Known rows, with every way that one mark hangs from another:
{K351 K702 {K733 K292}}: [-19   6  14  -6   1  28 -27 -15  13  15  29  17   9 -21 -22 -21  51   3]
{K702 K174}: [ -7  -5   6   6  25   5 -37  -4  23  24  15  19 -14 -26 -12 -13  19 -22]
{K292 K733 K872}: [-31 -11 -16  11   8   9 -39  -8   1  16  15  20  -1   0 -19  12  17 -49]
{K174 K292 K702}: [ -4  -1 -12  14  -4   5 -35   4  22   3  11  -5 -10 -21  -9 -10  34 -10]
{K872 {K292 K733} {K702 K174}}: [-10   2 -12  -3  23  -6 -46  -5 -10  19  29   0 -25 -26 -22 -12  21 -20]
{K733 {K292 K872}}: [ -7  -1 -24   3   5  12 -34  -3  16  10  -2  31  19 -14 -24  12  17 -36]
{K872 {K292 K733} K702}: [-18  -3 -20   6  18   4 -39  -2 -16  18  19   7 -15 -16 -16  -6  29 -21]
{K408 {K174 K702}}: [-21 -21  -2  25  17  17 -18  -4  30  14  18  11 -12 -28  11  -8  32  -8]
{K351 K733}: [-20  -6  15   4  18  27 -30  -1  13  28  24  33   1 -14  -3  -5  40 -11]
{K872 K292 {K702 K174}}: [  3   1 -12   8  27   0 -40  -4   0  21  17   6  -9 -31 -14 -11  25  -4]
{K292 K733 {K872 K702}}: [-25 -16 -26   2  16   8 -34  -9  -6  13  15  15  -4   0 -35  14  20 -31]
{K872 K292}: [-11   3  -8  28  15  12 -40   0   0  22   7  19   7 -23  11 -10  28 -29]
{K292 K733}: [-31  -8  -3   4  17   9 -37  -2   5  20  19  21 -20  -9 -16  -7  25 -40]
{K702 {K174 {K292 K733 K872}}}: [ -5   9  -8  -2   0  -8 -51 -13  11   4  25   3  -9 -12 -30   1   0 -50]
{K408 {K174 {K872 K292 K702}}}: [-13 -11 -16  29  30  -4 -21  -6  14  12  17  17  11 -22   9   1  25 -11]
{K733 K292}: [ -8   1 -12  -4  13  13 -33   3  20  14   2  31   1 -21 -20  -6  25 -25]
{K733 {K292 {K872 {K702 K174}}}}: [  7  -3 -27 -12  15   4 -35  -5  13   7   7  20   7 -21 -42   8  14 -16]
{K174 K292 {K872 K702}}: [  0   0 -21   8  17 -15 -28   1  19   2   8  11   9  -9 -26   1  24  -9]
{K408 K174}: [-19 -18   2  21  26  19 -22 -10  23  15  12  28  -2 -17  11  -5  17 -21]
{K351 {K702 K174} K733}: [-18   2  30   4  12  20 -30 -22  16  24  42   7  -5 -25 -15 -26  47   3]

Rows:
[-22   0 -20  15  22 -16 -33   4  -4  17  20   8  -2 -15 -16   2  36 -25] : {K174 {K872 {K292 K733} K702}}
[-16  13   5   7   1 -20 -36 -21  20   4  35 -12  -9 -18 -29 -23  29 -27] : {K351 {K702 {K174 {K292 K733} K872}}}
[ -5  10   0  22  21 -16 -40   1  18  22  19  14   4 -33  -3  -7  26 -32] : {K702 {K174 {K872 K292}}}
[-10  13   0  -2  10 -28 -44  -2  23   7  29   3 -16 -17 -29  -7  12 -43] : {K702 {K174 {K292 K733} K872}}
[-15   2 -21   0  13 -21 -34   1  10   1  20   4  -8  -3 -37   1  23 -24] : {K174 {K292 K733} {K872 K702}}
[ -2  -7 -31  -6  13  12 -30  -3   9   4  -1  26  16 -12 -37  13  20 -16] : {K733 {K292 {K872 K702}}}
[-17  -1 -23   8 -15  -2 -41  -4   9   0  20 -12  -9  -8 -24   5  25 -38] : {K174 {K292 K733 K872} K702}
[  0   7  -1  13  -2   2 -36 -28  16   2  20  -6   8 -16 -19 -15  19 -19] : {K351 {K702 {K174 {K292 K872}}}}
[-18  -5  -6  36  23  -4 -25  -5  18  15  18  22  15 -22  20  -1  23 -29] : {K408 {K174 {K872 K292}}}
[-24 -20  -6  31  18  -1 -13   1  39  12  20  10  -2 -26   7  -1  37 -14] : {K408 {K174 K702 K872}}
[ -6 -11 -17  23  -3   9 -26 -13  25  -4  16   0   9 -16   3   6  15 -22] : {K408 {K174 {K292 K872} K702}}
[-18   1 -11   2  -7  -3 -40   2  13   4  23 -12 -25 -16 -20 -10  31 -29] : {K174 {K292 K733} K702}
[ -9  11  12 -10  -2  19 -34 -24  14  13  37  11  14 -23 -32 -10  38  -7] : {K351 {K702 K174} {K733 {K292 K872}}}
[-31   2 -14  25   3 -17 -34  11   9  18  26  -7  -9 -28  -5  -4  50 -32] : {K174 K702 {K872 {K292 K733}}}
[-17  -5 -11  12   2   6 -36 -19  11  -4  22  12   1   0  -6   9  -2 -49] : {K408 {K174 {K292 K733 K872}}}
[-18   6   4  -1  -6  28 -28 -22   9  11  27  17  25 -14 -27  -5  44  -8] : {K351 K702 {K733 {K292 K872}}}
[ -8 -10  -6  18   5   9 -25  -8  30   1  18  -2  -9 -23   6  -9  21 -12] : {K408 {K174 K292 K702}}
[ -6  11   4  -8   8  -9 -50  -9  15   9  26   4 -26 -18 -26 -14   8 -39] : {K702 {K174 {K292 K733}}}
[-12   2  -4  -8   3  24 -33  -1  11  16  20  35  20 -12 -23  11  30 -22] : {K351 {K733 {K292 K872}}}
